Each row was made from one path, in order. Every step used is in the known rows, and no mark comes twice. Write each row's path.
(in the rows, 128 means zero)
Known rows
pekun/ravin/dopom: [129 141 150 121 124 141 126 124 144 130 130 170 115 146 123 110 126 112
 127 156 128 134 140 144 139 114 151 106]
pekun/sito/dopom/zare/ranon: [100 114 146 235 124 139 126 156 143  98 126 100 126 207 161 130 122 123
 140 141 145 157 116 112 165  94 110  85]
zare/ranon: [107 147 134 168 155 129 149 136 122 127 130 113 124 149 132 133 120 119
 127 121 135 131 141 113 130 123 147 122]
zare/dopom/zoku: [158 129 125 150 124 127 110 135 129 134 132 141 130 115 107 139 153 144
 125 108 111 133 122 102 107 110 127 101]
vafen/dopom/sito: [157 125 138 154 124 129 143 128 143 120 130 121 135 151 118 105 149 159
 121 138 102 135 120 127 114 104  94 117]
ravin/pekun/sito: [140 150 131 140 125 137 141 120 143 127 139 108 134 124 142 132 119 158
 130 160 141 152 115 118 128 111 111 104]
pekun/ravin/ranon/sito/vusi: [136 117 160 184 161 139 139 162 128 142 102 138 154 167 134 139  89 116
 114 108 120 132 120 151 133 132 156 102]
ravin/ranon: [126 127 133 130 137 116 138 131 128 127 119 134 135 139 135 154 115 115
 114  90 125 131 119 146 129 146 148 122]
vafen/ranon: [117 141 137 168 136 132 142 138 129 134 155 118 123 101 134 134 128 121
 127 101 124 122 120 120 142 139 121 116]
pekun/sito/dopom/vafen/ranon/bigosop: [117  99 151 220 118 137 101 159 152 100 126 105 156 132 147 158 112 125
 132 136 145 140 106 107 146 110 115  87]
zare/dopom/vafen/ranon/sito/pekun: [154 109 133 218 127 134 125 162 134 122 172 111 149 147  96 140 129 167
 109 137 135 131 122  81  97  94 133  89]
bigosop/ranon/sito: [141 188 149 220 142 143 149 152 114 146 110 125 139 145 160 112 100 132
 129 151 119 127 114 123 117 133 138 137]
zoku/dopom: [119 159 147 134 113 132 129 123 129 131 138 136 121 119 111 102 126 143
 121 152 123 138 135 122 132 110 114 112]
zoku/dopom/vafen: [128 137 133 141 103 120 111 124 141 122 165 141 143 111 115 113 126 156
 121 154 136 141 141 103 124 102 129 115]
dopom/vafen/ranon/sito: [138 130 133 207 124 128 125 149 139 131 170 115 157 105 139 145 116 151
 120 122 129 127 127 101 110 116 129 126]
sito/pekun/ravin/ranon/bigosop: [141 115 139 135 158 136 146 168 135 118 106 157 133 147 133 152 111 101
 116 156 146 137 125 129 135 123 166  95]
zoku/dopom/sito/pekun/ravin/ranon: [146 130 153 143 139 126 159 143 138 129 152 150 121 149 107  97 124 136
 108 143 137 155 141 128 123 104 135  88]
vafen/ranon/bigosop: [119 144 147 164 141 137 140 152 128 134 123 125 144  80 142 142 115 104
 122 128 119 120 105 117 135 130 123 120]
sito/pekun: [145 119 116 123 137 128 135 147 128 114 135 129 115 149 126 141 134 146
 125 156 155 135 127 113 115 118 135 115]
zare/dopom/vafen/ranon/bigosop: [129 106 138 191 127 129 114 150 138 124 157 123 167 105 105 139 124 127
 114 125 122 123 112  87 115 104 137  97]
pekun/ravin: [122 116 137 143 136 144 134 139 138 131 133 145 123 128 122 108 128 102
 133 137 121 131 146 131 153 124 145 107]
pekun/ravin/dopom/zoku: [154 154 141 120 123 134 115 131 148 135 130 187 112 115 137 130 139 122
 132 139 126 140 140 131 125 111 152 105]
ranon/sito/vusi: [145 127 149 182 147 136 124 154 117 141 102 111 156 164 135 138  96 155
 118 130 128 129 105 132 103 118 121 127]
zare/dopom: [132 114 134 151 126 135 125 128 126 128 132 122 132 150  88 116 136 135
 118 123 116 126 124 115 121 111 129  98]
ranon/bigosop: [130 134 140 124 136 134 124 143 128 129  90 137 150 109 136 139 113 111
 123 157 122 125 111 126 122 118 128 133]
ravin/pekun: [138 144 113 118 122 132 143 124 133 131 135 138 130 135 145 139 122 148
 123 152 137 144 124 124 107 122 130 125]
ranon/sito: [143 149 145 169 129 141 134 141 123 139 106 122 140 141 125 126 113 149
 119 147 114 130 126 132 107 114 114 138]

Write each row's path
[127 117 142 215 114 130 126 164 131 115  94 141 140 218 162 160 105 127
 112 117 117 150 109 149 122 118 128 114] : ravin/ranon/sito/dopom/zare
[126 118 137 200 114 141 120 153 153 107 128 117 155 133 162 167 107 142
 127 165 151 155 102 103 126 104 118  88] : ravin/pekun/sito/dopom/vafen/ranon/bigosop
[149  99 139 155 133 126 133 126 127 134 142 119 143 155  83  95 141 137
 113 111 111 134 124 119  99 101 120 106] : zare/dopom/sito
[157 191 157 204 146 153 150 163 126 136 116 158 119 179 153 110 102 136
 126 196 143 138 123 124 118 115 163 107] : bigosop/ranon/sito/pekun/ravin/dopom
[145 138 152 180 127 122 105 142 141 131 158 141 157 146 142 153 100 163
 112 133 148 133 102 117  91 107 138 116] : ravin/dopom/vafen/ranon/sito/vusi
[140 133 129 183 105 133 132 142 149 107 149 135 132 164 151 114 151 155
 130 164 104 139 112 114 143  94  91 111] : vafen/dopom/zare
[154 180 141 212 150 143 155 166 112 134 113 125 129 163 159 124 103 145
 127 173 144 132 113 111 109 125 145 123] : bigosop/ranon/sito/pekun
[ 97 111 135 222 127 138 125 173 132 102  95 139 135 209 170 149 114 100
 129 157 135 148 116 113 136  97 134 107] : sito/dopom/zare/ranon/bigosop
[145 125 141 148 137 138 124 162 153 114 152 169 133 129 135 145 119 124
 119 186 159 137 125 103 122  99 162  90] : sito/pekun/ravin/dopom/vafen/ranon/bigosop
[123  87 135 192 108 129  93 140 151  96 131 105 143 168 134 151 122 144
 138 137 153 148 124 116 144 108 119  93] : pekun/sito/dopom/vafen
[123  76 116 168 103 125  92 145 141  99 124 138 136 182 137 162 125 134
 130 131 148 141 135 119 118 121 141 113] : sito/dopom/vafen
[144  98 145 231 138 130 112 159 130 132 163 105 173 148 101 139 112 161
 111 108 127 125 106  93 101 104 131  90] : zare/dopom/vafen/ranon/sito/vusi
[141 110 129 138 151 131 147 157 136 119 132 148 117 158 125 143 121 114
 120 133 148 139 138 131 141 130 166  91] : sito/pekun/ravin/ranon
[128 178 152 193 125 130 138 139 138 127 135 149 128 194 156 123 114 144
 117 169 131 148 120 120 110  81 130 124] : ravin/dopom/zare/ranon/sito
[150 126 126 200 130 127 127 162 138 123 173 116 147 122 137 155 119 163
 117 142 148 133 125  90 103 109 132 116] : dopom/vafen/ranon/sito/pekun
[131  93 145 208 126 138 119 164 144 118 109 153 148 188 135 154 102 116
 116 119 123 143 144 142 132 122 162  99] : pekun/ravin/ranon/sito/dopom/vafen
[160  89 149 158 156 133 147 160 133 127 118 143 151 167  88 120 124 111
 101 136 124 141 116 118 105  98 152  79] : zare/dopom/sito/pekun/ravin/ranon/bigosop
[133 151 140 232 143 141 130 167 119 127  85 130 121 178 148 166 117 138
 125 124 125 145 139 113 105 108 136 115] : zare/ranon/sito/dopom/zoku
[133 146 132 224 144 133 154 172 127 120 146 120 130 195 160 129 119 147
 121 172 142 149 126  92 118  82 127 119] : dopom/zare/ranon/sito/pekun
[117 109 147 180 114 142 109 139 141 104 105 103 122 173 132 135 122 133
 138 134 138 145 118 132 152 116 106  90] : pekun/sito/dopom
[145 127 131 140 122 136 129 151 150 112 154 176 107 184 144 115 136 131
 126 193 155 150 129 118 133  88 145  94] : sito/pekun/ravin/dopom/zare
[117 147 142 174 108 123 122 133 143 126 187 131 139  88 120 117 126 150
 120 132 134 137 134  95 132 111 122 106] : zoku/dopom/vafen/ranon
[179 203 150 205 146 147 139 167 128 141 115 172 116 150 166 128 114 144
 130 180 141 142 120 112 106 112 163 106] : bigosop/ranon/sito/pekun/ravin/dopom/zoku
[138 143 138 252 122 141 117 167 124 121 107 132 146 185 167 141  97 137
 131 153 138 137 120 117 112 126 152 122] : bigosop/ranon/sito/dopom/vafen
[144 152 144 199 151 139 142 159 141 121 142 145 130 188 129 140 107 152
 115 186 157 145 153 101 101  85 170 105] : zare/ranon/sito/pekun/ravin/dopom/vafen
[126 114 154 200 134 148 135 163 133 126  87 150 130 194 130 143 100 107
 116 119 113 140 138 159 140 130 152  97] : pekun/ravin/ranon/sito/dopom
[125 116 121 174 122 117 118 139 143 122 185 121 148  92 138 147 127 134
 127 107 142 126 128  99 127 128 136 121] : dopom/vafen/ranon
[121 148 132 215 126 134 150 148 145 108 146 123 129 180 154 118 144 148
 129 157 111 141 121 102 147  89 105 105] : vafen/dopom/zare/ranon
[130 163 150 245 130 151 135 164 113 130  84 129 129 196 164 129  98 127
 130 150 125 134 114 133 120 133 141 119] : bigosop/ranon/sito/dopom
[139 102 131 207 106 137 100 156 135 112 105 130 146 191 137 157 110 154
 121 150 132 140 134 124 100 106 129 124] : ranon/sito/dopom/vafen
[142 121 139 183 114 135  98 146 144 109 103 120 121 143 146 158 138 140
 143 118 136 151 117 121 143 115 106  90] : pekun/sito/dopom/zoku
[184 163 143 156 133 145 125 159 138 134 113 172 114 149 134 142 128 160
 120 180 135 146 135 120  95  92 142 106] : ranon/sito/pekun/ravin/dopom/zoku
[159 140 135 164 138 141 138 155 123 128 112 122 127 163 127 138 118 163
 116 173 137 136 126 118  98 105 122 124] : ranon/sito/pekun
